Known rows, with every step that occurs
zufo -> pili -> didib -> duta -> meno: [ 1.790  2.266 -0.820  1.257 -1.350  2.492 -4.172  2.094 -2.400  0.248
  3.602 -1.112 -1.623  1.996 -0.199 -0.239  1.157 -1.066 -2.285 -1.989]
didib -> duta -> meno -> vodiv -> rodon: [ 4.073  2.104  2.119  1.783 -1.656 -0.049 -0.566 -1.186 -0.498  0.332
  1.618 -2.372 -2.896  2.564  2.591  1.895 -0.001 -2.269  1.700 -3.210]
zufo -> pili -> didib: [-1.394  1.857 -0.473 -0.280  0.601  2.167 -1.135  1.623 -0.563  0.534
  0.487 -0.319  1.216  0.052 -1.090  0.443  0.995  1.074 -2.645  1.803]
rodon -> vodiv -> zufo: [-2.152 -1.452 -1.478 -0.321  0.348 -2.079  1.457 -0.081  1.973 -1.258
 -0.087  1.981 -0.893 -2.713  0.201 -1.086 -1.149  0.412 -0.039  1.623]
pili -> didib -> duta -> zufo -> vodiv: [ 2.788 -4.341  2.893  0.827  0.031  1.736 -1.886  2.410  1.002 -1.388
  0.295  1.310  0.806  0.777  0.876 -1.721 -0.212  1.814  1.597 -0.886]
zufo -> vodiv: [ 1.403 -4.168  3.059 -1.503 -0.981 -0.377  1.955  0.530  1.278 -0.283
 -1.720 -0.459  3.035 -0.194  1.413 -0.249 -0.296  0.342  2.263 -0.647]
zufo -> pili: [-0.021 -1.345 -0.346 -0.876  0.990  0.782 -0.655  1.376  0.227 -0.129
  0.146 -0.421  1.029 -0.445 -0.087  0.427  0.225 -0.242 -1.306  1.414]
meno -> duta -> rodon -> vodiv: [-4.008  2.705 -2.296 -1.072 -0.187 -2.918  0.916 -2.702 -1.449  0.326
 -2.275 -0.175 -0.369 -1.383 -0.199  1.195 -0.236 -1.308 -1.057 -1.931]
rodon -> vodiv -> zufo -> pili -> didib -> duta: [-1.306  2.028 -3.536  0.926 -0.541  0.700 -2.680  2.305  0.023 -2.358
  2.264  2.473 -2.483 -1.573 -2.297 -1.511 -0.316  0.916 -2.489  1.258]
rodon -> vodiv: [-1.534 -0.313 -0.377 -1.022  0.142 -1.360  0.267 -0.608  1.002 -0.461
 -1.348  0.551 -0.297 -1.881 -0.036  0.339 -0.390 -0.715 -0.721 -0.356]
vodiv -> meno -> duta -> zufo: [ 1.218 -2.235 -0.034  0.529  1.958 -1.149  1.184 -0.285 -0.423  1.305
 -0.641 -0.828 -0.363  0.762 -0.528 -0.077 -0.720 -0.756  3.218  0.262]
vodiv -> zufo -> pili -> didib: [-1.998  0.689 -1.533  0.420  0.949  1.600 -0.059  2.114  0.361 -0.260
  1.669  1.100  0.529 -0.708 -0.841 -0.929  0.208  2.286 -1.853  3.768]
rodon -> vodiv -> meno -> duta -> zufo -> pili: [-0.356  1.072 -4.362  0.243  1.656 -0.874  0.444 -1.849 -0.580  0.633
 -0.735  0.191 -1.716 -0.058 -2.993  0.545 -0.906 -0.589  0.944  1.599]
pili -> zufo -> vodiv -> meno -> duta: [ 3.427 -0.893  1.958 -3.280 -2.863 -1.009  3.592 -1.515 -1.951  2.409
 -2.775 -3.608  2.916  1.528 -2.204 -0.648 -0.352 -2.765  5.345 -3.333]
duta -> rodon -> vodiv -> zufo -> pili: [-3.517  1.603 -3.469 -0.071 -0.077 -1.093  0.312 -1.904  0.669 -0.767
  0.688  2.135 -0.708 -1.879 -0.024 -0.448  0.018  0.404 -3.298  2.197]
didib -> duta -> rodon: [ 0.988 -1.409  2.198  0.223 -0.846 -0.891 -2.570  1.187 -0.732 -0.947
  1.216  0.087 -0.319  0.058  1.796 -0.525  0.780 -2.079 -1.414 -3.573]
pili -> didib -> duta -> rodon -> vodiv: [-1.982  3.930 -0.204  0.580 -1.757 -0.373 -3.077 -0.298 -1.225 -0.966
  0.679  1.041 -1.742 -0.611 -0.341 -0.250  1.222 -1.026 -3.552 -3.515]
pili -> zufo -> vodiv -> meno -> duta -> rodon: [ 1.991  1.037  2.066 -3.016 -3.667 -1.262  3.280 -3.304 -2.794  2.955
 -2.570 -3.476  3.078  2.064 -1.106 -0.315  0.601 -3.041  3.579 -4.429]
duta -> meno -> vodiv: [ 0.974  1.433  0.889  0.825 -0.561  0.238  0.231 -1.725 -0.069  0.521
  1.218 -2.319 -0.700  1.169  2.516  1.875 -0.573 -1.769  0.621  0.622]
meno -> duta -> zufo -> pili -> didib: [-2.218  0.435 -2.694  0.337  3.279  1.882 -1.126  1.163 -1.069  0.657
 -0.494  0.051  0.336  0.345 -1.577  0.406 -0.401  2.175 -0.916  3.112]
duta -> rodon -> vodiv: [-2.860  1.542 -0.326 -0.706 -0.639 -1.842  0.073 -2.541  0.206  0.092
 -0.971  0.638 -0.088 -1.477  0.932  0.636  0.602 -1.199 -2.603 -1.553]
meno -> vodiv -> zufo: [-0.644 -1.239  0.526  0.651  0.937 -0.695  1.752  0.200  1.751 -1.442
  0.748  0.498 -0.144 -1.143  1.632  0.186 -1.685  0.475  1.206  4.039]

Rows
[-2.714  2.820 -1.256  1.382 -1.479 -0.894 -1.915  0.100 -0.472 -1.677
  1.917  2.580 -2.230 -1.429 -0.105 -1.747  0.365  0.382 -2.781 -1.534]  pili -> didib -> duta -> rodon -> vodiv -> zufo
[ 0.351 -3.726 -0.617  0.020  3.075  1.483 -1.394  0.988  1.523 -0.135
  0.386  0.870  0.541 -0.250  0.585 -0.105 -0.361  1.050 -1.043  3.267]  duta -> zufo -> pili
[-0.843 -0.121 -1.765  0.622  1.212  0.487  0.914  0.476  1.401 -1.594
  1.314  0.626 -0.174 -0.939  0.346  0.534 -1.529  0.803 -0.364  5.767]  meno -> vodiv -> zufo -> pili
[-3.635  2.932 -3.753  0.262  0.246  0.670  0.015  0.395  0.691 -0.768
  0.783  2.060 -0.971 -1.861 -1.997 -0.644 -0.178  2.108 -2.830  3.522]  rodon -> vodiv -> zufo -> pili -> didib
[-4.903  4.904 -3.625  0.554 -0.387  0.311 -0.190 -1.677 -0.108 -0.231
  1.003  2.178 -0.690 -1.461 -0.999 -0.406  0.771  1.696 -4.568  2.600]  duta -> rodon -> vodiv -> zufo -> pili -> didib
[ 1.357 -2.544  1.709  1.452  1.645  1.714 -3.694  2.995  0.456 -0.886
  1.642  1.198 -1.130  0.279  0.551 -1.441  0.003  0.941 -0.563 -0.392]  pili -> didib -> duta -> zufo
[-1.173  4.504 -2.456  1.979 -0.263  2.258 -0.069 -0.904 -0.478  0.335
  3.300 -0.653 -1.316  1.188  0.612  0.905 -0.453  1.148 -1.622  4.659]  duta -> meno -> vodiv -> zufo -> pili -> didib
[ 3.326 -2.540  3.317 -0.773 -2.408 -0.726  3.001 -0.372  0.658  0.833
 -0.917 -1.305  2.372  1.019  0.218 -0.171  0.412 -0.991  3.650 -1.868]  zufo -> vodiv -> meno
[-0.561  2.873 -0.111  0.782 -0.863  1.823 -3.966  1.634 -2.111 -0.473
  2.091  0.151 -0.270  0.935 -0.378 -0.069  1.770 -0.389 -4.209 -1.668]  zufo -> pili -> didib -> duta -> rodon
[-0.792  2.497 -2.050 -0.669 -0.752 -2.787  2.175 -1.699 -1.366  1.018
 -1.673 -1.162 -1.104 -0.542 -2.414  0.882 -0.576 -2.257  2.233 -1.971]  rodon -> vodiv -> meno -> duta
[ 0.907  0.151  0.252 -0.467 -0.197 -1.922  2.041  0.033 -1.662  1.508
 -0.861 -2.011  0.284  0.593 -1.264  0.643 -0.132 -1.963  3.017 -1.764]  vodiv -> meno -> duta
[ 3.525 -2.544  4.104  1.036 -0.273  1.533 -0.115  1.002  1.236  0.151
 -0.783  0.635  0.347  1.713  1.146 -0.744  0.600  2.511  2.364 -2.299]  pili -> didib -> duta -> zufo -> vodiv -> rodon
[ 0.911  0.863 -0.181  0.504 -0.143  2.106 -3.787  3.619 -1.247 -1.093
  1.939  0.078 -0.418  0.447 -1.413 -0.299  0.781 -0.049 -2.413 -0.516]  zufo -> pili -> didib -> duta
[ 0.089  2.186 -1.563  1.952  0.207  1.954 -2.313  2.604 -0.195 -2.549
  3.127  1.078 -1.748 -0.032 -0.904 -0.219 -0.808  0.991 -1.441  3.765]  meno -> vodiv -> zufo -> pili -> didib -> duta
[-2.535  0.388 -0.102 -0.997  0.531 -1.959  0.831 -0.912 -1.833  0.710
 -1.440 -1.131  1.168 -0.283  0.918  0.774  0.156 -1.100 -0.110 -1.812]  meno -> duta -> rodon
[ 3.540 -1.856  4.666 -3.471 -2.443  0.389  3.517 -1.762  0.856  2.421
 -3.424 -2.637  3.400  1.271  0.566 -0.260  0.649 -0.698  3.328 -3.311]  pili -> zufo -> vodiv -> rodon
[-0.619 -2.469 -1.394 -0.183  1.317  0.062  0.413  1.765  1.188 -0.826
  1.362  1.127  0.438 -1.184  0.180 -1.028 -0.432  0.933 -0.541  3.418]  vodiv -> zufo -> pili
[ 2.640 -4.901  3.911 -0.367  0.785  0.093  3.041 -1.311  2.820  0.994
 -2.440  0.120  1.999  0.972  2.505 -0.040  0.062  2.268  3.433 -0.316]  duta -> zufo -> vodiv -> rodon
[-2.035  5.142 -2.282  0.568 -1.527  0.931 -3.951 -0.105 -1.682 -0.955
  1.288  1.195 -1.683 -0.288 -1.550  0.165  1.442 -0.719 -5.089 -1.813]  zufo -> pili -> didib -> duta -> rodon -> vodiv
[-0.962 -0.438 -0.637  0.566  2.730  2.977 -1.825  1.270  0.671  0.433
  0.654  0.845  0.431  0.296 -0.280 -0.186  0.437  2.321 -2.359  3.601]  duta -> zufo -> pili -> didib
[-0.757 -3.865 -0.425 -0.220  3.314 -0.774  0.347  0.555  0.121  0.192
 -1.359  0.066  0.386 -0.571  0.557 -0.134 -1.281  0.497  1.981  1.162]  meno -> duta -> zufo
[ 0.440  1.566 -0.033 -0.305 -1.196 -1.650  1.354 -1.533  0.396  0.643
 -0.498 -0.315 -0.936 -0.629 -1.224  0.301  0.248 -2.041  0.619 -1.488]  rodon -> vodiv -> meno
[ 4.947 -5.898  4.145  0.372 -0.035  0.011  0.334  0.746  2.139 -0.488
 -1.008  0.667  0.278  1.306  2.208 -0.871 -0.170  1.011  3.666 -2.697]  didib -> duta -> zufo -> vodiv -> rodon
[ 0.770  1.739  2.620  0.155  0.387 -0.282  2.395 -1.596  1.256  0.645
 -1.384 -1.582 -0.031  0.712  1.812  2.467 -0.050 -0.117  1.217  0.707]  meno -> vodiv -> rodon
[ 2.185 -2.523  4.120 -1.297 -1.332 -0.550  3.761 -0.918  1.546  1.048
 -2.676 -1.030  2.510  0.744  1.799  0.647  0.676  1.072  3.161 -2.097]  zufo -> vodiv -> rodon
[ 1.501 -3.938  1.968 -0.736  1.288 -0.987  3.903 -1.443  1.066  1.213
 -3.591 -0.615  1.644  1.039  1.319  0.465 -0.737  2.150  4.929 -0.705]  meno -> duta -> zufo -> vodiv -> rodon
[-0.732 -2.757 -2.525 -0.224  3.535  0.429 -0.498  0.892 -0.229  0.017
 -0.789  0.038  0.268 -0.196 -0.675  0.273 -1.162  0.860  0.490  2.845]  meno -> duta -> zufo -> pili
[ 1.408  2.477  0.326  0.729 -2.846 -2.059 -1.571 -1.521 -1.073 -0.379
  1.140  0.310 -2.462  0.214 -0.586 -0.301  0.968 -3.545 -0.890 -5.020]  didib -> duta -> rodon -> vodiv -> meno
